What can hang from each mark:
Z516: Z43
Z584: Z43
Z529: Z516
Z43: Z319 Z386 Z584 Z590
Z472: Z386
Z154: Z472
Z319: Z43 Z179
Z432: Z529
Z179: Z154 Z432 Z590

Each row was made from one small tree. Brackets hold a mark, then the marks that hang from it, in the order of their numbers. Every link used is in the known rows. Write each row's tree.
In the rows, zero is written as 128.
Known rows:
(Z516 (Z43 Z319 Z590)): [ 98  76 114 145 162 122 157 139 147  92 130 100 121 194 117  90 109 114
 116 116  97 101 184 143 132 148 115 127 154]
(Z529 (Z516 (Z43 Z590))): [117  78 100 147 157 158 161 171 158 113 117  62 105 195 122 134 100  92
 116 137 141  92 158 142 103 142 104 150 135]
(Z529 (Z516 Z43)): [134  94 112 131 141 176 146 159 143 122 129  82 109 162 121 131  94 107
 118 155 153 106 140 147 103 142 110 159 140]
(Z432 (Z529 Z516)): [164 110 123 137 166 163 174 151 127 145 115  73 121 137 119 164 120 116
 141 155 130 101 121 133 107 109 127 159 115]
(Z516 (Z43 Z386)): [108 100 101 116 143 192 124 122 155 126 152 105  99 168 144 117 129 145
 113 130 152 126 119 158 113 160 103 158 147]
(Z179 Z154 Z590): [164 150 147 101 152 171 210 150 156 143 167 140 100 134 106  90 137 130
 125 130 121 148  98 160 159 156  95 104 118]
(Z154 (Z472 Z386)): [147  74 136 117 154 189 167 179  97 176 166 123 139 130 124 127 133 112
 127 112 177 132  99 150 117 122 123 141 143]
(Z516 (Z43 (Z319 (Z179 (Z432 Z529))))): [180 104 127 152 209 153 162 117 142 106 119  74 120 153 113 135  95  98
 142 130 106 136 158 136 143 129 136 179 162]
(Z43 Z590): [125  90 116 143 171 113 177 142 151 124 141 103 119 171 135 112 136 106
 122 115 119 119 146 129 132 134 119 117 136]
(Z179 Z154): [144 138 148 111 164 161 201 141 150 126 158 135 119 128 117 102 136 144
 111 126 118 135 114 146 143 139 108 125 118]
(Z154 Z472): [148  95 133 118 165 163 168 165 110 165 140 118 140 128 130 116 127 124
 131 124 125 114 117 148 110 124 125 144 129]
(Z43 Z386 Z584 Z590): [ 74  56 109 124 173 116 165 106 153 129 149  66 105 199 148  91 159 141
  80 106 117 103 126 131 119 152 104 141 123]
(Z529 Z516): [148  95 128 133 152 158 177 160 132 141 134  94 115 140 132 127 111 115
 116 144 141 108 118 130 114 128 116 145 128]
(Z319 Z43 (Z179 Z432)): [202 125 138 145 213 154 185 142 168 120 131 119 129 150 146 131 115  64
 111 112 153 165 145 118 137 116 127 176 166]
(Z43 Z319 Z386 Z584): [ 75  58 128 115 161 124 152 100 129 121 151  86 127 169 143  63 140 168
  85 121  95 107 122 139 133 154 120 143 126]
(Z529 (Z516 (Z43 Z386 Z584 Z590))): [ 62  49  89 132 157 150 146 137 161 114 127  26  86 221 137 113 118 120
  68 136 135  84 139 144  91 165  88 177 120]
(Z43 (Z319 Z179) Z386 Z590): [106  66 132 155 184 110 170 122 134 115 131  91 119 169 163  92 121 135
  89  51  92 120 131 116 150 158 109 153 131]
(Z179 Z154 (Z432 Z529) Z590): [212 164 134 109 190 180 236 131 172 153 155 103  92 121 100 134 148 121
 146 161 119 166  82 150 157 137 112 124 130]
(Z319 (Z43 Z590)): [132 105 126 140 180 123 179 155 167 122 127 121 128 190 130 128 133  78
 112 118 134 121 171 121 127 120 117 137 143]
(Z43 Z386 Z584): [ 98  80 121 114 158 144 151 102 143 140 162  82 112 163 152  85 155 153
  87 128 128 110 110 142 121 149 109 149 120]
(Z319 Z43): [155 122 134 125 173 150 162 148 154 129 136 144 133 165 126 124 129  87
 118 128 144 136 154 129 122 111 125 149 150]
(Z516 (Z43 Z319 Z386 Z590)): [ 69  62 108 137 154 144 139 123 153  99 132  90 110 195 142  93 121 146
 105 105 102 111 156 141 122 172 108 143 146]
(Z584 (Z43 Z319)): [145  77 134 143 147 100 166 134 123 126 135 121 137 129 120  94 129 103
 107 130 105 131 164 142 119 133 125 124 143]
(Z432 Z529): [166 116 120 132 174 149 151 126 126 150 134 102 123 140 112 150 135 123
 144 136 121 118 129 135 126 108 138 147 133]
(Z432 (Z529 (Z516 (Z43 Z319)))): [138  94 116 141 155 169 144 147 121 117 104  63 119 164  98 145  87 120
 143 155 110  94 159 142 110 131 129 172 132]
(Z516 (Z43 (Z319 Z179) Z590)): [124  76 124 153 183 111 155 141 143  91 122  94 123 190 122 104  89  85
 107  75  97 109 193 135 140 153 114 151 147]
(Z584 (Z43 (Z319 Z179) Z386 Z590)): [122  42 124 158 172  92 168 126 131 123 121  97 117 151 156 111 133  98
  70  55  97 133 166 126 125 157 100 162 129]

Write each row's tree:
[154 106 141 129 201 119 158 134 144 122 138 113 128 177 124 103 116  66
  82  89 134 118 180 124 131 112 123 184 135] | (Z319 (Z43 Z584) Z179)
[208 105 114 153 205 186 173 147 150 123 103  43  99 155 122 179  92  80
 133 143 143 131 133 138 107 125 124 207 145] | (Z319 (Z179 (Z432 (Z529 (Z516 Z43)))))
[119  78 132 136 175 119 133 123 125  97 137  79 128 185 112  72  92 106
  84 101  96  99 184 152 140 149 125 165 142] | (Z516 (Z43 (Z319 Z179) Z584))
[103  89 113 135 179 144 165 139 173 125 131 112 112 184 160 126 147 107
  97 101 141 134 146 124 114 142 102 154 141] | (Z319 (Z43 Z386 Z590))
[ 78  77 109 127 186 117 162 118 172 123 136  81 114 215 145 106 152 104
  64 109 125 112 155 123 112 139 105 170 130] | (Z319 (Z43 Z386 Z584 Z590))
[107  58 103 143 154 113 166 128 155 140 132  89 109 158 152 129 156 109
  84 108 133 139 141 137  98 153  96 144 126] | (Z584 (Z43 Z386 Z590))
[104  91 119 131 189 103 171 138 170 115 134  93 114 209 119 102 137  72
  85 123 121 114 185 126 117 117 122 150 132] | (Z319 (Z43 Z584 Z590))
[165  70 131 133 147 131 169 126 123 151 139 113 119 131 142  93 127  97
  91  77 109 153 132 151 145 171  93 142 131] | (Z584 (Z43 (Z319 (Z179 Z590)) Z386))
[101  81 124 136 204 115 161 121 162 116 129  77 112 214 153 110 136  86
  48  69 127 122 166 123 125 139 104 192 126] | (Z319 (Z43 Z386 Z584 Z590) Z179)
[ 90  71 116 135 130 188 139 139 137 110 125  74 113 162 140 105  97 148
 106 137 134 104 126 137 111 170 102 174 133] | (Z529 (Z516 (Z43 Z319 Z386)))
[157  92 131 149 237 101 204 136 183 109 128  71 117 206 139 112 125  54
  80 101 122 141 175 114 136 120 121 179 148] | (Z319 (Z43 Z584 Z590) (Z179 Z432))
[169 120 133 120 173 184 160 141 158 154 145 138 117 166 146 117 129  87
  92  78 153 160 121 140 144 150  94 167 139] | (Z319 (Z43 Z386) (Z179 Z590))
[ 81  75 100 119 144 175 131 130 153 120 140  41  99 190 136 106 115 136
  79 147 151  90 127 152  94 169  94 186 122] | (Z529 (Z516 (Z43 Z386 Z584)))
[112  63 128 136 135 131 154 115 127 137 138 109 122 129 148 103 141 139
  90 121 113 137 140 138 112 152 114 146 137] | (Z584 (Z43 Z319 Z386))
[134  72 142 158 193  92 181 139 126 103 128 104 133 168 139  96 107 103
 106  62  84 117 171 115 154 136 126 136 136] | (Z43 (Z319 Z179) Z590)
[ 56  57  91 123 165 135 136 110 171 112 146  56  95 219 138  97 140 130
  76 114 128  99 148 150 104 166  99 158 129] | (Z516 (Z43 Z386 Z584 Z590))
[ 86  62 125 139 180  72 177 122 134 100 139  76 125 192 123  62 135 124
  95 119  78  90 171 126 144 142 123 123 128] | (Z43 Z319 Z584 Z590)
[198 123 134 128 213 137 202 133 176 138 151  95 117 181 120  92 123  48
  91 121 141 159 139 143 154 129 116 160 153] | (Z319 (Z43 Z584) (Z179 Z432 Z590))
[144  62 140 149 159 121 153 124 119 134 134 111 130 124 151 106 126 117
  86  69 109 143 146 134 124 153 106 171 133] | (Z584 (Z43 (Z319 Z179) Z386))
[114  77 108 125 152 154 147 146 148 119 131  54 111 187 107 105 102 106
  93 160 144  85 150 151  99 145 112 169 125] | (Z529 (Z516 (Z43 Z584)))
[190  89 140 142 158 110 180 145 121 142 136 131 133 127 112  89 111  66
 104  87 105 151 156 148 152 148 105 126 140] | (Z584 (Z43 (Z319 (Z179 Z590))))
[ 80  48 132 144 193  89 169 107 129 106 133  62 127 193 149  72 129 135
  64  58  76  99 152 120 146 160 113 159 118] | (Z43 (Z319 Z179) Z386 Z584 Z590)
[120  85 128 137 139 161 148 157 133 108 116  85 130 163 120 107  82 122
 119 152 122  97 149 143 120 151 111 151 143] | (Z529 (Z516 (Z43 Z319)))
[100  63 145 129 179 114 151  96 114 117 141  83 123 161 154  69 123 143
  66  77  96 112 133 133 146 157 120 169 126] | (Z43 (Z319 Z179) Z386 Z584)
[137  91 159 130 160 141 189 123 131 120 133 117 114 112 139  98 128 127
  67  70  95 146 133 139 129 167  95 170 113] | (Z584 (Z43 (Z319 (Z179 Z154)) Z386))
[197 158 169  97 191 188 217 191 138 163 135 151 124 132 105 114 112  60
 104  87 123 151 132 163 140 138  93 163 115] | (Z319 Z43 (Z179 (Z154 Z472) Z590))
[ 50  47 122 128 172  94 167 101 140 105 141  62 117 197 147  65 145 150
  78 101  81 100 136 125 133 160 110 137 124] | (Z43 Z319 Z386 Z584 Z590)
[ 78  65 126 140 164 120 171 120 142 116 134  97 123 168 157  88 138 153
 101  94  91 117 128 120 137 159 108 132 137] | (Z43 Z319 Z386 Z590)
[110  64 143 145 202  76 183 127 122 102 131  73 126 196 124  71 114  98
  80  69  74  96 182 122 155 143 125 145 124] | (Z43 (Z319 Z179) Z584 Z590)
[ 78  65 113 134 172  95 152 124 150  87 134  64 121 213 105  68 114 113
  93 120  91  88 195 147 132 153 121 138 140] | (Z516 (Z43 Z319 Z584 Z590))
[133  95 121 124 148 176 140 128 139 130 146 118 114 171 136  86  95 126
 108  79 118 138 128 161 151 187  98 151 148] | (Z516 (Z43 (Z319 (Z179 Z590)) Z386))
[179 155 165 125 191 163 193 154 156 115 140 149 119 137 116 120 114  88
  92  82 126 145 150 130 143 122 109 174 123] | (Z319 Z43 (Z179 Z154))
[214 149 154 131 223 170 218 128 156 127 140  88 105 111 114 151 132 116
 123 114 113 159 107 132 150 123 129 174 125] | (Z319 (Z179 Z154 (Z432 Z529)))
[128  72 140 132 202 127 183  96 142 111 143  67 120 157 161  68 128 150
  79 104 101 133 114 120 147 160 122 173 142] | (Z43 (Z319 (Z179 Z432)) Z386 Z584)
